Each row was made from one walk, in order. Every step used is in the known rows, and no mark comes twice. Write each row's walk.
Known rows:
U E: [-52  11 -13  19   2   2   3  -4  26  34  -3  14  20  16 -33 -15  16   0
   5 -20 -45  13  -1   2   5 -34]
R Q K U: [-37  -2 -17 -37  15  12   9 -13  30  29 -27 -10  35   0  -8   6  47 -25
   6  19  -3  58 -68   6 -17  18]
G Q K: [-52 -12 -17 -65  28  18 -14   2  32  17 -29   0  11  -8 -18  -9  42  21
  11  23   9  53 -58 -14  -3 -16]
X Q G: [-36 -16   0  -3  43 -21 -12   8  45  15 -25   0  11 -12   7  -7  14   7
 -15  30 -55  26 -51   3 -23  -6]
U X Q K: [-28   2  -7 -26  35   8 -10  16 -13   7 -42  12  -1  -1 -31 -24  32 -12
 -10  14  -2  42 -61  -4 -12 -14]
X Q: [-39 -14   0 -17  33 -20 -19  11  29  12 -23   0  11   0 -18 -21  18 -15
  -9  18 -43  30 -26  -7 -18   1]
E Q: [-55  -8  -5 -26  13   5 -20   0  33  14   6 -23   9   0 -28 -24  17  -3
 -22  18 -50  16 -23 -14   8   3]
G Q X U R: [-82 -16 -29 -37  25  -4  -6  -1  19  19  -3  -7  27 -13 -19 -24  69  35
  25   2 -30  23 -28  -7  -5 -29]
K U R: [-56  -4 -13 -19   9  -3  10 -13  47  28 -12 -12  37  -9 -11 -19  48  -6
  11  15 -39   9 -31  -2 -13  -6]
X U K: [-72   3 -10  -7  23 -19   8   3  19  25 -27   6   7 -14 -27  14  62  41
 -12  12  -7  33 -24   4  16 -56]
X U: [-70  -6 -18  -5  18 -16   1   7  28  32   1  -8  12 -11 -39  22  43  13
  -5 -10 -32  34 -30   1  14 -38]
U X Q G: [-31  -3  -5   1  46 -12 -11   1  21  13 -26   3   2  -7  -4  -6  10   9
 -22  23 -57  18 -51   5 -21 -16]
X Q K U E: [-29   8 -18  14   8   1  14  -6  11  27 -28   9  21  18 -17 -23  40 -10
  13 -11 -24  32 -40  20 -10  -3]
U R Q G: [-59  -4  -8 -21  29  -8 -11 -11  62  24  -4 -10  40 -15  16  -7   3 -10
  14  43 -36  26 -45  -4 -21 -11]
G Q K U X: [-39   4 -22 -28  25  29   8 -17  -3  22 -31  -2   9   2 -28   4  53  10
  -6  -1 -23  29 -62   0  -6 -15]
X Q R: [-23 -23 -13 -26  21 -20 -31  26  21  13 -33  -6  16   3  -7 -26  25 -34
  38  12 -36  19 -21  -4 -19  25]
Q K: [-43  -2  -9 -38  18  15  -3  16  19  21 -29   8  12  -8 -30  -7  36  -1
  -6  12   3  46 -50  -6   4 -23]
K Q X U: [-68 -15 -20 -26  28   0   6  21   5  26  -6   3  14 -11 -25   5  59  37
 -18 -23 -35  29 -36  11 -13 -32]
E U R Q: [-79  -1  -6 -61  10  -4 -15 -23  38  22  -2 -16  41  -3 -26 -10   3 -39
  25  27 -24  37 -32  -9 -20  -7]
J E U: [-79  -2  -9 -66  17  19 -12 -25  27  28 -10  -1  21  -6 -53   5   2 -10
 -45  -7 -31  34 -40   0   9 -42]
E U: [-72  -8  -2 -52   8  -1  -4  -8  22  30 -17  -4   8   0 -55  11  12 -10
 -14  -5 -46  34 -39  -1  -1 -23]
R Q X U: [-74 -12 -29 -29  25  -5  -2   5   3  26   3  -2  26  -3 -26   5  58   8
   4 -10 -30  51 -40   3  -4 -15]
Q X U E J: [-82  14 -50   2   3  -4  -1  13  10  27   5  17  20   0 -56  -9  41  23
  31 -50 -42  16   4   3  17 -53]
J E: [-63   0 -14 -37  24  22 -16 -14  44  25  -2   4  33 -11 -28  -9  10  -2
 -46   3 -21  23 -19 -11  11 -45]
J E Q X: [-62 -12 -23 -46  26  31 -19   1  -1   8   3  -2  23   0 -24 -45  45  13
 -43   0 -46  23 -29  -8   4 -10]

Write each row's walk:
[-75 -11 -32 -33  26   9  -9   0  -3  17   7 -11  14  -8 -35 -18  61  22
 -34 -13 -35  35 -36   3  16 -23] | J E Q X U
[-33  12 -20 -15  18  27  15  -9 -10  24 -32   5   8   4 -36   4  52  -1
 -16  -6 -25  26 -62   5  -5 -16] | Q K U X
[-87   8 -54 -14   9  -3 -10   3  17  24   6  10  20  -1 -48 -11  43  38
  38 -46 -37  21   3   0  14 -50] | G Q X U E J
[-81   2 -11 -62  12  12 -10 -22  37  23  -8  -8  31 -14 -39 -22  12 -11
 -12   8 -26  14 -31  -5  -1 -43] | J E U R
[-20 -13 -15 -16  23  -9 -29  19  -5  11 -35   0   6   7 -17 -23  22 -30
  32   3 -42  12 -25  -1 -19  15] | U X Q R
[-77  -1 -17 -23  27 -12   6   2  -2  20 -26  10  21  -9 -19   1  74  38
  -2  13  -6  48 -31   3   4 -42] | R Q X U K
[-44 -26 -25 -54  17   0 -34   6  39  20 -23 -13  20  -1  -5  -8  29   1
  53  15 -30  23 -20 -12  -7  12] | G Q R
[-25  -9 -13 -24  24  -2  10   2  21  20 -43  -3  19  -1 -10 -10  54 -14
  -9  16 -14  48 -70  11 -20  22] | X Q K U
[-52  -6  -7 -21  31  -7 -13  -9  57  25  -5  -8  32  -9   7  12   0  -8
  -2  36 -41  38 -51   0 -17  -9] | R Q G
[-40  -1 -21 -40  17  27   3 -16  26  19 -19 -17  23  -5 -13 -20  48 -10
 -32  15  -7  40 -63   9   4   9] | J E Q K U
[-35  -8 -20  -7  -4   0 -25  14  15  16  -7 -18  13  16 -17 -36  16 -23
  43  -2 -47   3  -4   1   4  20] | U E Q R
[-63 -12  -5 -56  26  14   6  16  -7  18 -38  19  14  -5 -20 -12  54  49
 -30  -4 -34  21 -36   9 -25 -32] | E U K Q X
[-77  -1 -21 -28  30   3  -1  -1  -7  12 -20   5  14 -13 -23 -17  74  52
 -36  10  -8  33 -29   5  22 -48] | J E Q X U K
[-41   9 -15   0  16  18  12 -15   0  29 -19   1  12   5 -38   8  40   0
 -23 -11 -55  12 -41   2  -5 -18] | K U X
[-64   3 -10 -74  15  10  -8  -6  22  19 -23  -6  33  -7 -23 -13  20 -30
  20  28  17  56 -64  -3 -15  -7] | E U R Q K
[-52  17 -41  -1   4  -5   1   5  23  22 -23  11  22   3 -36 -21  27  -1
  29 -25 -25  23 -15  11  -1 -16] | X Q K U E J
[-78 -21 -34 -38  32  -2  -4   2   6  23  -3  -5  13  -8 -28   2  73  43
   7 -12 -36  44 -39  -2   1 -23] | G Q X U
[-43   9 -18  28  -1   4  17 -17  28  39  -7   6  29  21 -25  -8  32   0
   9 -21 -50  15 -17  14  -5 -13] | K U E
[-54 -12  -6 -40  29  12   4  24   0  16 -34  26  21  -7  -8 -15  59  53
 -28   1 -29  16 -25   3 -24 -30] | U K Q X
[-37  16 -21 -25  21  41   4 -21 -11  18 -22  -6  10   1 -33 -14  39  -5
 -45   0 -20  24 -61   5   9 -14] | J E Q K U X
[-47  -2 -17 -28  10   8  13  -4  35  25 -25  -8  35 -11 -10 -22  55  -8
  14  18 -11  25 -50   1 -10  -5] | Q K U R
[-55  -7 -23 -13  10  17  -7   8 -12  14   2   4  15  19 -26 -48  45  18
  -4 -14 -62  16 -16   0  -1   0] | U E Q X
[-36   1  -2  -8  36  -7 -17   4  -1  10 -25   6   0   4 -31 -20  18 -13
 -16   8 -50  18 -30  -7 -17 -15] | U X Q
[-65 -26 -25 -58  31  18 -14   1  11  16 -14   6  22   1 -18 -22  62  41
   6  -1 -46  34 -32 -15 -13  -7] | G Q X
[-63  11 -21  29   6  -9   9  -1  16  38   5   5  16  11 -43   0  30  11
  15 -34 -37  21  -7  13  12 -46] | X U E
[-65  17 -40   7  -6  -3   6  -3  38  31  -4   7  28   4 -42  -8  24   6
  27 -37 -46   8   4   4   8 -33] | K U E J
[-72  -3 -18 -15  26 -11  11  11  -5  19 -30  13  12 -11 -26  -2  85  56
  -8   2 -15  37 -28   4  10 -49] | Q X U K
[-35   2  -6 -45  31   9  -8   9 -21   9 -45   9  -6   0 -43 -16  26 -17
 -11   9  -6  47 -73   3 -12 -15] | E U X Q K
[-28  -1  -8  -2  32  -6  -3  -6   0  15 -31   1   7   6 -23 -14  31 -15
 -15   4 -56  20 -40   3 -24   6] | K U X Q
[-53   3 -12 -52  18  12 -10   1  29  16 -19  -2  37  -8 -12 -22  26 -30
  25  38  20  52 -54 -11 -13  -8] | U R Q K
[-73  19 -36   2  -4  -2  -8   8  36  29   1  15  23   1 -52 -13  11   7
  30 -35 -41   6  16  -5  14 -48] | U E J
[-36  -5 -16 -27  14  12  17  -3  27  30 -33  -3  23  -3 -16   6  59  -5
  -6   7 -12  44 -63   9  -6   5] | Q K U
[-64  14 -48 -21   2   8   0  -6  35  26 -14   6  25   1 -35 -11  34  18
  41 -25 -20  25 -15   3   6 -27] | G Q K U E J
